Each row was made from one small tree. Brackets hold a mark, then the marks that hang from it, in alphabetical order. Every link used is in the known rows. Write each row's tree.
Known rows
[F [B S] L M]: [-0.37 -0.02  0.05  0.58  3.14  0.10 -0.30  3.32 -0.59  1.42 -1.34 -3.63
 -1.21 -0.09 -1.04  2.15  0.60 -1.09  0.40 -4.59 -0.69 -0.55  2.39 -2.00
 -1.27]
[B H]: [-0.02  2.26 -0.52 -0.97  2.93  0.83 -0.12 -1.99  1.62 -0.69  0.20  0.18
  1.56 -0.02 -0.40 -0.59  1.73 -1.03 -0.86  0.48 -2.11  0.79  0.93 -0.87
 -0.19]
[J [B F H [S E]] Q]: [ 0.97 -0.79  0.53 -0.03 -1.61 -2.07  0.21 -1.81  1.28 -0.28  0.07 -1.21
  0.89 -0.36  1.13 -0.62 -1.35  0.03 -1.06  2.69  1.38  0.11 -2.02  4.68
  0.72]
[F [B H] L M]: [-0.52  0.79 -0.11 -1.10  3.77  0.62 -1.45  2.39  0.30 -0.90 -2.81 -4.08
  0.00 -0.48 -1.27  1.79  0.93 -1.52  1.20 -5.42 -0.45 -0.79  3.75 -3.92
 -1.00]
[E [S [B [F L M]]]]: [-1.19 -0.57  0.27  1.37  0.31  0.00  0.54  0.74  0.02  0.29 -0.47  0.80
 -0.62 -0.01 -0.52  0.03 -0.66 -0.17  0.43  1.02  3.72 -0.65  1.17 -4.42
  1.21]
[L F]: [ 0.60  0.91 -1.80 -1.32  1.82  1.42  0.78 -0.76 -1.33  0.62  0.71  4.03
 -0.33  1.12 -0.42 -1.75  1.44 -1.17 -1.26 -1.21 -0.96  0.40  0.85  1.06
 -0.36]
[B [F M] [J Q] S]: [-0.85 -1.67 -0.01  2.30 -0.41  0.82  0.50  0.73 -2.43  0.74  1.95  0.81
 -0.87  1.09  0.20  0.99  1.14  1.62  0.66  1.79 -3.63  1.88 -2.50  1.92
 -0.46]
[F B L]: [ 0.51 -0.16 -1.00 -1.33  0.86  1.89  0.11  1.07 -1.29 -0.04  0.98 -0.33
 -0.64 -0.58 -1.61  0.84  0.62 -0.90 -0.75 -3.44  0.44 -0.27  1.92 -1.15
 -0.73]
[L [F B M]]: [ 0.75  0.93 -1.04 -0.80  3.67  1.09  0.02  1.77 -3.00 -0.42 -0.87  0.74
 -0.96  0.95 -0.79  0.20  1.37 -1.65  1.31 -5.30 -1.20 -0.32  2.05 -1.65
 -1.04]
[H B]: [ 0.45  0.85 -1.07  0.42  0.55 -1.26  1.23 -4.40  0.19  0.21  1.38  2.24
  1.85  0.61 -0.25 -1.22  1.44 -0.17 -2.58  0.39 -1.60  1.98 -0.30 -1.97
  0.05]
[M [F [B [J Q] S] L]]: [ 0.36 -1.78  0.10 -1.10 -1.64  0.63 -0.32  2.60 -2.82  2.48  1.39 -0.43
 -0.92  0.32 -0.41  2.24 -1.23  0.42  0.94 -2.06 -0.91 -2.17  0.43  3.51
 -1.44]
[E [S [B F J]]]: [ 0.41  0.09  0.61  0.42 -4.14  1.11  1.04 -1.29 -0.26 -0.65  2.29  3.67
  0.28  0.31  0.55 -1.02 -0.76  1.40  0.48  4.28  2.49 -0.26 -2.41 -0.81
  1.28]
[J Q]: [ 0.32 -0.37 -1.25  0.44  1.64  0.97  1.65 -3.36 -2.53  0.95  4.12  2.16
  1.16  1.27 -0.86  0.06  2.29  0.08 -2.24  2.14 -2.71  2.07 -1.32  2.32
 -0.14]
[J [B [F M] H] Q]: [-1.76 -0.34 -0.23  0.90  1.51 -0.92  0.10 -1.40 -1.23 -1.74 -0.16  1.15
  0.66 -1.22 -0.43  0.54  0.49 -0.44  0.42 -0.87 -1.30  1.91 -0.68  0.20
  0.54]
[E [S [B H [J Q]]]]: [ 0.35 -0.13  1.09 -0.48 -2.63 -1.11  0.75 -3.02 -0.20  1.73  2.04  0.27
  2.71  2.48  0.80  0.67  0.15  1.02 -0.75  4.12  1.84 -0.68 -2.20  1.30
  0.60]
[B [F L] H]: [-1.10 -0.20 -1.04 -1.19  1.08  2.06 -1.19  0.48  1.53 -1.67 -0.95  0.65
 -0.21 -1.49 -0.72 -0.74 -0.05 -0.88 -0.42 -0.69  0.19  0.31  2.03 -1.75
  0.31]
[M F]: [ 0.18  2.66 -0.51 -0.41  2.85  1.14  0.65 -1.68 -0.65 -0.19  1.56  3.54
  0.33 -0.92 -0.53 -1.29  0.71 -0.78  0.55  0.94 -2.62 -0.24  1.23 -0.25
 -0.22]
[L [F [B H S] M]]: [ 0.34  1.48  0.09 -1.22  5.13 -0.77 -1.37  2.32 -0.08  1.06 -3.84 -3.21
 -0.23  0.91  0.35  0.94  0.38 -2.67  1.53 -5.98 -1.47 -1.31  2.57 -1.75
 -1.33]
[J [B F S] Q]: [-0.82 -1.92 -0.52  1.38 -0.77 -0.90  1.51 -1.98 -1.67  0.54  2.91  3.00
 -0.14 -0.86 -0.12  0.29 -0.59 -0.19 -1.73  1.18 -0.54  2.04 -2.95  3.87
  0.54]
[F B M]: [ 0.55  1.77 -0.17  0.46  4.03  0.95  0.22  0.21 -1.93 -1.17  0.65 -0.97
 -0.11 -0.22 -1.17  1.13  1.96 -0.83  1.20 -3.12 -2.63  0.73  1.21 -2.85
 -0.82]
[S [B [F L] H [J Q]]]: [-0.99 -2.95 -0.32 -1.47 -4.22  0.23 -0.40 -0.52 -2.12  0.81  2.03  2.45
  0.16  0.64  0.01  0.45 -1.07  0.98 -0.87  1.03  1.43  0.00 -1.29  0.29
  0.57]
[F [B J [S E]] L M]: [ 1.84  0.00  1.08  0.00 -1.73 -0.02 -0.51  4.79 -0.03  0.94 -1.90 -5.31
 -1.91  1.23  0.07  1.51  0.09  1.60  1.38 -2.16  1.11 -2.44  1.37  1.12
 -1.42]
[S [B F] E]: [ 2.27  0.56  0.12 -0.28 -1.73  0.01  1.15 -2.84 -0.84 -1.27  2.43  2.75
 -0.02  0.17  0.68 -2.62 -0.76  0.52 -0.84  4.03  1.66 -0.26 -1.67 -0.94
  1.28]

Which tree is each row?
[ 3.40  1.41  0.26 -2.72  1.53 -0.55 -1.21  1.22  1.35  0.49 -3.13 -3.72
  0.25  1.47  1.24 -0.86 -0.85 -1.82  0.08 -2.48  1.34 -2.82  1.61  1.83
 -0.88] : [L [F [B H [S E]]]]
[-1.96 -0.78 -0.17 -0.58 -0.79 -0.76 -0.77  1.58  2.79 -0.01 -2.25  0.08
 -0.66 -2.56 -0.17  0.29 -1.73 -1.34 -0.93 -2.10  2.25 -0.06  0.99  0.78
  0.43] : [J [B [F L] H S]]
[-0.47 -1.25  0.07  0.04 -1.61  0.83 -0.44 -0.64 -0.04  0.21  1.49  0.35
  0.63  0.64  0.66  0.51  0.17  0.86 -0.26  2.30 -2.46  1.13 -2.39  3.07
 -0.19] : [B F H [J Q] S]
[ 2.81  2.65  1.99 -2.26 -0.83 -0.37 -1.54  1.65  1.77 -0.16 -2.25 -3.65
  0.41 -0.04  1.44 -0.09 -1.64  0.44  2.98 -0.03 -0.33 -3.93  1.01  2.10
 -1.14] : [M [F [B H J [S E]]]]
[-1.10  1.23  0.17  0.29  0.34  1.90 -1.11  0.98  0.53 -2.54 -1.27  0.43
 -0.20 -0.54 -0.02 -0.26  1.26  0.91  2.53 -0.02 -2.76  0.81  0.36 -1.94
 -0.16] : [B [F M] H J]
[-0.02 -0.48 -0.72  1.31  0.06 -1.09  0.59 -3.17  1.17 -0.01  0.72  2.00
  0.82 -0.53  0.50 -1.22 -0.35 -0.38 -2.16  1.00 -1.55  2.23 -1.40 -1.89
  0.43] : [H [B F S]]
[-1.38 -0.83 -0.74  0.87 -1.43  2.56 -0.38  3.21 -1.20 -1.31 -0.24  1.56
 -2.25 -0.57 -1.05  0.12  0.97  1.56  1.49 -1.06 -0.71  0.58  0.98 -1.39
 -0.20] : [B [F L M] J]
[ 1.12 -1.44  0.12  0.05 -1.36  0.56  0.76 -0.02 -2.75  1.74  3.43 -0.35
  0.32  1.58 -0.12  2.19  0.68  0.89 -0.45 -0.32 -2.49  0.46 -2.38  3.75
 -1.23] : [F [B [J Q] S]]
[-1.57 -0.89 -0.53  1.61  2.35  0.90 -0.33  2.70  0.29  0.46 -1.13 -0.72
 -1.95 -0.87 -0.66  0.37  0.45 -0.46  0.04 -1.21 -0.83  0.75  1.52 -1.94
 -0.15] : [B [F L M] S]
[ 1.69  1.33  0.51 -0.45  0.76  0.09 -0.66 -0.71  3.21 -1.21 -1.36 -2.36
  0.54 -0.22  1.27 -1.84 -0.45 -0.31 -0.17  3.23 -0.06 -0.59 -0.06  0.87
  0.37] : [B F H [S E]]
[-1.83 -2.16 -1.07 -0.78 -1.38 -0.08 -0.18 -0.39 -0.40 -0.65  0.08  1.77
  0.16 -1.48 -0.95  0.42 -0.97 -0.58 -1.31 -1.15  1.78  1.00  0.08  2.04
  0.70] : [J [B [F L] H] Q]
[-1.14  0.94  0.78  0.90  0.99  0.44 -1.25  1.82  1.61 -0.90 -1.78 -1.38
 -0.46 -0.41  0.57  0.46  0.61  0.51  2.16 -0.02 -2.95  0.56 -0.06 -1.12
 -0.44] : [B [F M] H J S]
[-1.47 -0.45 -1.11  1.08  1.98  1.99 -0.13  1.86 -0.59 -1.23 -0.45  1.26
 -1.67 -0.95 -1.26 -0.24  1.00 -0.14  0.49 -1.40 -0.74  1.02  1.96 -2.70
  0.14] : [B [F L M]]
[ 1.60  0.92  0.58  0.79  0.32 -0.77  0.89 -1.44 -1.19 -1.24  1.17  0.84
 -0.53  0.37  0.53 -1.81 -0.03  0.63  0.66  2.71  0.79 -0.25 -0.76 -2.79
  1.04] : [S [B [F M]] E]
[ 1.48  1.47  0.59  0.43 -1.05 -1.92  1.49 -1.05  1.75  1.05  0.55 -0.46
  0.03 -0.15  0.55 -0.99 -0.22  0.22 -1.74  1.84  1.72 -0.59 -1.15  4.07
  0.13] : [J [B [S E]]]
[ 1.33  0.35  0.37  0.58 -1.98 -0.99  0.99 -0.72  1.44 -0.89  0.33  1.05
 -0.82 -1.31  0.64 -1.78 -1.37  0.31 -0.78  2.35  2.02  0.01 -1.65  3.35
  0.77] : [J [B F [S E]]]
[ 0.23 -0.31  0.44 -0.87 -2.10 -1.32 -0.84  1.63  3.77 -0.40 -3.07 -2.33
 -0.71 -1.73  0.59 -0.95 -2.28 -0.39 -0.80  0.02  4.05 -1.48  0.90  2.38
  0.63] : [J [B [F L] H [S E]]]
[-1.40 -1.16 -0.01  0.40  0.12 -1.45  0.26 -2.01  0.32  0.16  0.82  0.68
  0.97 -1.21  0.35  0.50 -0.97 -0.88 -1.30  0.59 -0.49  1.55 -1.90  3.11
  0.50] : [J [B F H S] Q]
[-0.56  0.35 -0.80  1.82  1.75 -0.73  0.48 -2.75 -0.53 -1.71 -0.25  1.95
  0.52 -0.41 -0.23 -1.19  1.07  0.08 -0.44 -0.53 -2.30  2.52 -0.11 -4.66
  0.41] : [H [B [F M]]]
[ 0.03 -0.81  0.01 -2.72 -1.29  1.08 -1.46  1.70 -1.90  0.43 -0.39 -0.63
  0.41  0.01 -0.59  1.79 -0.94  0.12  1.79 -2.87 -0.65 -2.19  1.81  1.79
 -1.20] : [M [F [B H [J Q]] L]]
[-0.63  1.14  1.58  0.63 -1.22 -0.15 -0.50 -0.16  1.22 -1.04 -1.23  0.06
  0.84  0.36  0.83 -0.07 -0.31  0.83  2.58  2.33  1.70 -0.81 -0.60 -3.55
  1.00] : [E [S [B [F M] H J]]]
[-0.21 -1.39  0.86  2.13 -2.21 -0.10  1.26 -1.38 -2.84  0.52  2.66  2.03
  0.42  1.76  0.38  0.55  0.19  1.85  1.21  3.88  0.81  0.43 -2.79 -0.52
  1.03] : [E [S [B [F M] [J Q]]]]
[ 2.47  0.63  0.61  0.29 -4.01 -2.19  0.87 -2.21  1.92  1.55  0.25 -0.99
  0.97  2.15  1.51 -1.36  0.17  2.27 -1.83  2.82  0.05 -0.14 -1.74  2.02
 -0.37] : [H [B J [S E]]]
[ 2.17  2.28  0.82 -1.73  0.15 -1.73  0.38 -3.35  1.50  0.13  0.74 -0.77
  1.73  1.14  0.96 -1.77 -0.05 -0.26 -1.07  2.85  1.62 -1.38 -0.27 -1.00
  0.65] : [S [B H] E]
[-0.45 -1.11 -0.27  0.21 -1.60  0.80  0.64 -0.56  0.40  0.23  1.16  2.40
 -0.12 -0.41 -0.35 -0.79 -1.36 -0.28 -0.94  2.36  4.64 -0.75  0.16 -2.43
  1.50] : [E [S [B [F L]]]]
[-0.80  0.09  0.95 -0.81  0.68  0.04 -1.77  4.66  1.00  0.98 -3.12 -5.46
 -0.79 -0.03 -0.34  2.85  0.21 -0.04  1.84 -4.87 -0.66 -1.54  2.39 -1.43
 -1.66] : [F [B H J S] L M]
[-1.50 -1.89 -0.23  1.80 -2.70 -1.10 -0.35  1.88  0.61  0.86 -1.84 -0.21
 -1.15  0.01  0.19  0.55 -0.33  1.50 -0.31 -1.76 -0.43  0.90  0.20 -2.40
 -0.30] : [H [B [F L M] J S]]
[ 0.04 -1.19  0.87 -0.21 -3.43  0.06  0.22 -2.61 -0.36 -0.08  1.69  1.69
  2.00  1.22  0.98  0.03 -0.87  1.10  0.04  4.67  2.16 -0.22 -2.70  0.61
  1.24] : [E [S [B F H [J Q]]]]
[-2.58  0.05 -0.38 -0.03  0.86 -0.33 -0.95  2.00  1.26 -1.76 -2.92  0.04
 -0.92 -2.56 -0.94  0.38 -0.44 -0.82  0.90 -3.53  1.43  0.31  2.23 -2.24
  0.41] : [J [B [F L M] H]]
[-1.12  0.01  0.12 -0.01  0.84 -2.67  0.78 -2.08  0.70  2.11  0.90 -0.54
  1.79 -0.05  0.18  1.23  0.01 -0.97 -2.24  0.08 -0.50  1.04 -1.44  3.76
 -0.12] : [J [B H S] Q]
[ 0.51 -0.39  0.13  1.19  0.69  0.35 -0.22  2.83  1.36 -0.11 -2.08 -2.93
 -2.00 -0.06  0.15 -0.68 -0.11  0.48  0.30  0.80  0.87 -0.76  1.39 -0.23
  0.03] : [B [F L M] [S E]]
